Each row comes from the steps of one walk. Every step used is in the known rows, and no mark comes twice. Write the walk behind each row, first mark first.
Known rows:
vakun/lanu: 5; 5; 2; 27; 6; -30; 16; 17; 11; 6; -19; 2; 2; -8; -4; 16; 2; 2; -2; 9; 2; 22; -2; -8; -15; 4; -2; 18; -1; -5; 8; -1; 5; 15
lanu/gudap: 6; 3; -15; 4; -5; -21; -9; -1; -16; 15; -12; 18; -11; -21; -10; -6; 7; 6; -9; -9; -16; 4; -33; -26; -10; 0; 15; -5; -4; -7; -11; -17; 2; -5
vakun/molo/gudap: 17; -6; -19; 23; -3; -20; -4; -10; -15; 18; -22; 5; 4; -18; -14; -2; 21; 12; -15; 0; 41; 5; 3; -7; -25; -6; 42; -12; -21; 15; -34; -29; -28; 1
leved/biseb/bedede: 7; 37; 44; 29; -4; -12; 2; -8; -19; 12; 25; -16; -19; 0; -26; 1; 21; 1; 4; -21; 2; -11; 7; -13; 36; -14; 6; -13; 7; -3; -4; -4; -2; -26
bedede/vakun: -2; -17; -6; 9; 6; 2; -16; 3; 11; -4; -8; -9; 13; -8; -13; 5; 15; -1; -13; 15; -10; 17; 17; 0; 12; 17; -9; -29; 11; 4; 8; 19; -4; -18
gudap/lanu/vakun: 10; -7; -11; 14; -1; -20; 5; 21; 15; 22; -26; -49; 30; -31; -12; 0; 7; 4; 21; 7; -35; 41; -19; -19; -11; -2; 12; 6; 11; -15; -27; 14; 23; -2
molo/gudap: 15; -1; -22; 11; -8; -18; -6; -15; 2; 18; -17; 22; -3; -16; 3; 8; 17; 4; -24; -10; 1; -10; 10; -4; -2; -5; 24; -29; -17; 4; -24; -9; -15; -12
biseb/bedede: -1; 11; 32; 8; -1; -9; 17; -12; -19; 3; 24; -8; 8; 2; -9; 1; 8; 5; 17; 4; -11; 5; 2; -6; 18; -5; 2; 2; -1; 18; -17; -14; -2; -4
leved/biseb: 7; 29; 12; 21; -2; -2; -13; 5; -1; 12; 1; -10; -26; -4; -19; -1; 14; -3; -14; -24; 11; -16; 3; -7; 16; -8; 3; -15; 10; -20; 13; 8; -1; -24
lanu/vakun/molo/gudap/bedede: 24; 1; -14; 20; 29; -38; -17; 1; -30; 44; -24; -8; 5; -48; -26; 1; 36; 4; 27; -9; 17; 44; -10; -8; -16; 11; 77; -21; 4; 18; -49; -22; -17; 13
kedurab/nalat: 18; -3; 4; 2; -14; -6; -6; 2; 3; -18; 17; 0; -12; -10; -4; 7; 10; 18; 7; 9; 25; -3; -21; -9; 10; -5; 1; 3; 25; 28; 8; 2; 16; 1
gudap/bedede/vakun/lanu: -4; -2; 17; 40; 36; -46; 1; 14; 7; 21; -16; 5; 5; -26; -27; 17; 39; -9; 14; 4; -8; 55; 10; -6; 13; 25; 21; -17; 34; -2; 22; 16; -6; 6
kedurab/bedede/vakun/molo/gudap: 11; -20; 1; 35; 23; -38; -22; -15; -28; 26; -25; 0; 17; -32; -33; 8; 49; 21; -20; 23; 47; 35; 33; -16; 11; 17; 52; -39; -9; 37; -27; -25; -38; -22
leved/biseb/bedede/vakun/molo: 8; 13; 43; 49; 8; -12; -12; -1; -25; 9; 11; -41; 2; -10; -56; -3; 42; 5; 2; 7; 31; 21; 20; -15; 25; 1; 17; -26; 15; 12; -9; -5; -19; -35
leved/biseb/bedede/vakun/lanu/gudap/molo: 22; 40; 9; 72; 7; -62; -24; -1; -19; 37; 2; 2; -24; -59; -49; 5; 60; 28; 12; -8; 14; 43; -16; -58; 31; 7; 17; -25; 10; -3; -14; -17; -7; -55
sidir/nalat/kedurab/bedede/gudap: 22; -7; 17; 37; 10; -46; 6; 4; -21; 33; 4; 46; 34; -14; 17; -11; 25; 0; -2; 22; 8; 34; 6; -9; 57; -20; 51; -44; 40; 54; -32; -23; -17; -16
biseb/bedede/gudap: 13; 5; 13; 29; -7; -8; 17; -20; -13; 16; 20; 9; 18; -24; 14; -8; 36; 4; -6; 2; -19; 6; 6; -3; 26; 1; 16; -20; 2; 33; -34; 3; -3; -14
nalat/kedurab/bedede: -7; 5; 24; 14; 19; -28; -2; 5; -22; 19; -13; 22; 11; 12; -4; 10; 6; 3; 8; 24; 20; 16; 17; -13; 21; -10; 22; -9; 18; 28; -9; -27; -27; -2
leved/biseb/bedede/kedurab: 22; 39; 29; 57; -3; -14; -5; -5; -27; 11; 21; -26; -9; 12; -16; -1; 33; -14; 0; -5; 15; -14; 10; -19; 51; -20; 11; -20; 16; 1; -15; -9; -15; -22
leved/biseb/bedede/kedurab/nalat: 39; 35; 35; 57; -18; -19; -10; -3; -24; -7; 39; -28; -20; -1; -19; 3; 38; 5; 6; 5; 40; -18; -10; -30; 61; -27; 12; -19; 43; 32; -10; -6; 1; -21
molo/gudap/pimo: 12; -8; -30; 21; 0; -16; -25; -14; 4; 26; 12; 19; 2; -24; -1; 8; 8; -15; -31; -22; -15; -6; 9; -16; 4; -26; 34; -43; -15; -1; -31; -10; -37; 15
lanu/gudap/pimo: 2; -2; -23; 13; 0; -21; -28; -1; -14; 21; 14; 19; -6; -29; -14; -5; -2; -12; -15; -22; -32; 9; -34; -38; -6; -20; 24; -19; -4; -13; -21; -18; -19; 17
pimo/gudap/lanu/vakun: 4; -15; -14; 10; -7; -28; 26; 0; 3; 31; -36; -18; 31; -41; -5; -3; 17; -12; 14; -13; -32; 43; -24; -6; -10; -19; 24; -21; 6; 1; -39; 18; 8; -5
gudap/bedede: -6; 11; 19; 3; 25; -21; -2; -6; -16; 20; 13; 11; -6; -8; -10; -4; 19; -5; 26; -20; -1; 15; -4; 5; 17; 2; 29; -8; 23; -1; 9; -1; -7; 10
pimo/gudap/bedede/kedurab: 3; 5; 0; 28; 16; -32; 7; -20; -35; 27; 0; 31; 4; -6; 5; -12; 38; -37; 16; -23; 17; 15; -9; 10; 31; -21; 44; -39; 26; 17; -15; -6; -34; 16
vakun/lanu/gudap: 10; 6; -12; 33; 0; -51; 9; 13; -4; 20; -31; 24; -9; -30; -13; 10; 9; 7; -9; -1; -11; 28; -33; -36; -25; 5; 15; 13; -7; -12; -4; -18; 8; 6
biseb/bedede/kedurab/nalat/sidir: 52; 21; 39; 44; -29; -15; 4; 8; -14; -1; 37; 3; -11; -10; -12; 4; 3; -3; 10; 47; 34; -3; -8; -16; 44; -21; 18; -16; 11; 33; -51; -26; 1; 13
leved/biseb/bedede/kedurab/nalat/sidir: 60; 49; 51; 62; -32; -17; -10; 11; -17; 8; 37; -7; -39; -12; -30; 6; 16; -8; 1; 22; 45; -19; -4; -25; 62; -30; 23; -31; 17; 11; -38; -21; -2; -11
sidir/nalat/kedurab/bedede: 9; -2; 35; 16; 18; -47; 5; 12; -27; 20; 10; 32; 21; 9; -6; -1; -5; 2; 20; 21; 18; 32; 7; -12; 48; -25; 37; -22; 35; 39; -14; -38; -15; -10
leved/biseb/bedede/vakun/lanu/gudap: 15; 26; 26; 68; 3; -61; -4; 11; -13; 29; -14; 0; -14; -39; -54; 15; 46; 2; -18; -4; -20; 34; -10; -47; 23; 5; 13; -29; 11; -11; -4; -4; 0; -40
sidir/nalat: 17; -3; 11; 0; -1; -19; 5; 6; -4; 2; 22; 10; 15; -2; -2; -12; -7; 1; 10; -4; -3; 17; -6; -2; 27; -16; 15; -13; 17; 13; -5; -12; 13; -8
lanu/gudap/bedede/biseb: 13; 29; 8; 39; 20; -41; -12; -9; -36; 33; 3; 28; -25; -31; -43; -30; 33; 3; 20; -35; -20; 3; -31; -31; 30; 3; 44; -28; 18; -14; 5; -13; 10; -12

Which walk is each row?
36; 12; 24; 8; -30; -6; -5; 15; 10; -5; 16; 20; -34; -23; -13; 8; -16; 6; -1; 28; 29; -6; -15; -2; 12; -9; 15; -13; 0; 11; -23; -11; 14; 10 -> kedurab/nalat/sidir
18; -6; -4; 39; 10; -39; 5; 7; -1; 46; -29; -34; 43; -62; 4; -2; 46; 15; 7; 13; -32; 57; -7; -23; 24; 14; 46; -12; 17; 20; -48; 16; 17; -14 -> kedurab/bedede/gudap/lanu/vakun
12; 3; -1; 29; 18; -40; -6; -17; -29; 40; -10; 16; -5; -25; -24; -6; 40; 5; 13; -19; 40; 19; -1; -2; -9; -4; 72; -18; 0; 15; -25; -30; -35; 14 -> vakun/molo/gudap/bedede
25; -9; -32; 28; -10; -38; 1; 7; 16; 41; -41; -26; 29; -45; -9; 7; 24; 10; -3; -3; -34; 32; -8; -24; -13; -6; 38; -23; -7; -10; -49; 6; 9; -13 -> molo/gudap/lanu/vakun
24; 11; 39; 46; 22; -46; 4; 12; -31; 22; 12; 28; 18; 9; -31; -21; 5; 7; 19; 18; 14; 14; 14; -21; 71; -24; 37; -37; 35; 30; -6; -31; 0; -27 -> sidir/nalat/kedurab/bedede/biseb
-1; -9; 2; 29; 29; -42; -26; -2; -37; 29; -14; 5; 0; -39; -50; -15; 48; 5; 15; -3; 10; 53; -26; -25; -7; 18; 54; -22; 24; 5; -5; -20; -23; 0 -> lanu/gudap/bedede/vakun/molo
26; -16; -39; 26; 13; -16; -34; 10; -11; 32; -9; -21; 20; -49; -18; 7; 7; -10; -3; 1; 1; 30; -6; -24; -25; -10; 56; -29; -15; 10; -65; -20; -33; 27 -> lanu/vakun/molo/gudap/pimo
-7; -5; 13; 13; 30; -17; -17; -3; -6; 15; 5; 3; 5; -16; -23; 0; 36; -9; 14; -4; -10; 32; 14; 4; 29; 19; 21; -35; 33; 2; 17; 16; -11; -6 -> gudap/bedede/vakun
9; -9; -15; 44; -15; -19; 18; -10; 19; 30; -16; -9; 29; -31; 12; -18; 46; 8; -16; -4; -25; 19; -7; -9; 5; -8; 21; -14; 8; 0; -18; 23; 5; -10 -> bedede/gudap/lanu
12; 15; -34; 8; -4; -25; -29; -13; -21; 22; 5; 22; -19; -37; -5; -19; 19; 30; 19; -14; 18; 14; -40; -36; 0; 0; 22; 0; -6; 1; -25; -30; -5; -24 -> lanu/gudap/molo
14; 2; -34; 45; 9; -52; -27; 7; 1; 25; -20; 16; -4; -56; -23; 3; 37; 29; 8; 12; 13; 51; -22; -46; -4; 20; 12; -14; 4; -1; -11; -13; -6; -27 -> bedede/vakun/lanu/gudap/molo
41; 16; 22; 35; -13; -36; 3; -6; -26; 22; 13; 50; -27; -30; -7; -3; 25; -29; 14; 4; 45; 11; -23; 5; 43; -31; 57; -52; 27; 29; -37; -15; -21; 25 -> pimo/gudap/bedede/kedurab/nalat/sidir
31; 7; 23; 36; -12; -17; 6; -7; -23; -17; 39; -16; 6; 5; -3; 3; 27; 10; 19; 28; 27; -2; -15; -23; 42; -17; 7; -3; 33; 50; -23; -14; 3; 2 -> biseb/bedede/kedurab/nalat
18; -12; 16; 56; 22; -98; 0; 32; -19; 37; -29; 46; 29; -27; -34; 13; 22; 7; -2; 35; -6; 78; -10; -50; 35; -4; 44; -38; 39; 31; -12; -36; -12; -21 -> sidir/nalat/kedurab/bedede/vakun/lanu/gudap
10; -23; 34; 34; 31; -46; -9; 18; -32; 18; -3; 8; 42; 1; -36; -6; 17; 7; 16; 46; 46; 63; 18; -15; 36; -11; 45; -33; 42; 50; -17; -38; -35; -16 -> sidir/nalat/kedurab/bedede/vakun/molo
14; -27; -18; 54; -5; -39; -2; -7; 10; 32; -41; -26; 34; -32; -37; -5; 52; 17; -24; 14; 18; 41; 16; -19; -17; -7; 41; -31; -6; 0; -25; -5; -25; -19 -> bedede/vakun/molo/gudap/lanu
-12; -18; 12; 20; 27; -30; 1; -21; -36; 25; -13; 16; 11; -26; -31; -13; 50; -18; 16; -12; 35; 50; 0; 15; 6; -1; 49; -45; 23; 27; -5; 0; -39; 4 -> pimo/gudap/bedede/vakun/molo
11; 1; 19; 51; -13; -29; 34; -20; 1; 33; 6; -17; 38; -29; 3; -16; 54; 10; 0; 2; -35; 26; -3; -13; 25; -15; 24; -11; 6; 19; -37; 8; 5; -14 -> biseb/bedede/gudap/lanu
24; 10; 8; 32; 10; -28; -13; -1; -20; 0; 25; 2; -10; -7; -6; -2; 38; -1; 30; 3; 37; 9; -25; -12; 40; -7; 34; -12; 56; 32; 4; -5; -2; 18 -> gudap/bedede/kedurab/nalat
9; 25; 24; 34; 27; -19; -3; -6; -20; 20; 15; 8; -15; -7; -34; -22; 29; -2; 25; -24; -6; -3; 3; -4; 39; 3; 28; -23; 23; -7; 17; 5; 8; -5 -> gudap/bedede/biseb
-2; -2; -3; 15; 23; -38; -27; -6; -23; 30; -4; 26; -5; -39; -36; -6; 44; -4; 5; -14; -27; 38; -22; -23; 18; 21; 36; -40; 29; -4; 3; 1; -10; -14 -> lanu/gudap/bedede/vakun
5; -18; 29; 22; 25; -44; -7; 16; -16; 16; 4; 24; 37; 2; -20; 4; 12; 1; 6; 36; 9; 48; 26; -14; 60; -10; 27; -52; 47; 41; -7; -19; -21; -27 -> sidir/nalat/kedurab/bedede/vakun
28; -12; -31; 16; 4; -19; -13; 8; -14; 24; -35; -17; 15; -41; -15; 8; 13; 7; 3; 10; 20; 26; -7; -14; -34; 8; 48; -16; -17; 16; -57; -17; -10; 0 -> lanu/vakun/molo/gudap
11; -13; -6; 25; 7; -21; 7; 24; -2; 25; -34; -64; 33; -29; -30; -11; 12; 12; 32; 18; 2; 55; -22; -22; -31; -1; 32; 22; 5; -4; -35; -3; 12; 12 -> gudap/lanu/vakun/molo
6; -5; 10; 60; 6; -49; 17; -6; -2; 48; -30; 9; 40; -19; 8; -9; 50; 9; -8; 19; -5; 37; 9; -21; 29; -18; 46; -21; 26; 24; -27; -6; -19; -12 -> nalat/kedurab/bedede/gudap/lanu
18; -10; 10; 47; 21; -44; -14; 6; -19; 42; 32; 43; 38; -22; 12; -11; 17; -18; -9; 9; -9; 37; 7; -21; 64; -38; 59; -57; 41; 48; -39; -25; -39; 9 -> sidir/nalat/kedurab/bedede/gudap/pimo
24; -8; 8; 53; 0; -30; 23; 3; -13; 39; -17; -56; 54; -53; -13; -18; 48; 14; 27; 20; -18; 61; -20; -22; -7; 1; 48; 4; 5; 30; -72; -1; 9; -3 -> biseb/bedede/gudap/lanu/vakun/molo
20; -10; 23; 61; 4; -66; 22; 3; -7; 52; -8; 20; 53; -22; 4; -19; 40; 10; 3; 16; -7; 54; 0; -22; 55; -35; 60; -37; 45; 38; -34; -18; -10; -19 -> sidir/nalat/kedurab/bedede/gudap/lanu
22; -12; -28; 36; -7; -19; 9; 13; 21; 33; -31; -34; 42; -56; 10; -7; 38; 3; 2; 6; -49; 44; -19; -13; -2; 6; 26; -18; 13; 2; -46; 31; 23; -10 -> bedede/gudap/lanu/vakun
20; 22; -9; 65; 24; -74; 0; 13; -26; 39; -22; 23; -6; -26; -16; 1; 39; -11; 15; -6; -2; 42; -36; -40; 4; 3; 48; -1; 24; -9; -6; -26; -9; 26 -> vakun/lanu/gudap/bedede/kedurab
27; 6; -15; 56; 20; -40; -13; -14; -38; 37; -13; 5; 6; -11; -15; -9; 51; -6; 8; -6; 51; 19; 3; -11; 4; -10; 76; -26; 8; 19; -34; -36; -47; 20 -> vakun/molo/gudap/bedede/kedurab
21; 11; 24; 81; -7; -49; 0; -15; -11; 44; -19; -43; 16; -33; -65; -5; 74; 16; -17; -5; 19; 31; 22; -31; 20; -21; 50; -43; 1; -1; -30; -10; -29; -48 -> leved/biseb/bedede/vakun/molo/gudap/lanu
33; -15; 10; 53; 13; -64; 13; 24; -6; 55; -22; -1; 64; -44; 2; -10; 33; 6; 20; 26; -31; 77; -10; -27; 46; -19; 65; -37; 48; 40; -58; -6; 8; -21 -> sidir/nalat/kedurab/bedede/gudap/lanu/vakun
4; -3; -1; 33; 19; -15; -24; -14; -13; 32; 27; 13; 17; -39; 12; -2; 35; -8; -20; -6; -12; 19; 9; -16; 38; -4; 42; -33; 10; 30; -27; 0; -29; 13 -> kedurab/bedede/gudap/pimo
9; -10; -26; 30; 2; 2; -20; -8; 7; 21; 23; 11; 17; -34; 18; -7; 23; -21; -27; -13; -28; 6; 0; -7; 16; -12; 23; -36; 4; 9; -25; 14; -23; 17 -> bedede/gudap/pimo
9; 19; 28; 33; 21; -18; -6; -6; -27; 14; 7; -3; -5; -9; -31; -15; 20; 18; 8; 2; 12; -7; 17; -18; 48; 9; 18; -13; 4; 12; 6; -7; 10; -19 -> kedurab/bedede/biseb
42; 3; -11; 56; 7; -46; -17; -14; -35; 19; 4; 6; -8; -23; -20; -5; 61; 11; 14; 4; 76; 13; -19; -22; 17; -16; 78; -23; 34; 48; -27; -33; -29; 19 -> vakun/molo/gudap/bedede/kedurab/nalat
8; -21; -1; 48; 23; -46; -19; -4; -27; 33; -40; 19; 25; -12; -32; 14; 43; 12; -18; 40; 53; 37; 39; -21; 9; -1; 56; -50; 9; 44; -35; -37; -61; -18 -> nalat/kedurab/bedede/vakun/molo/gudap
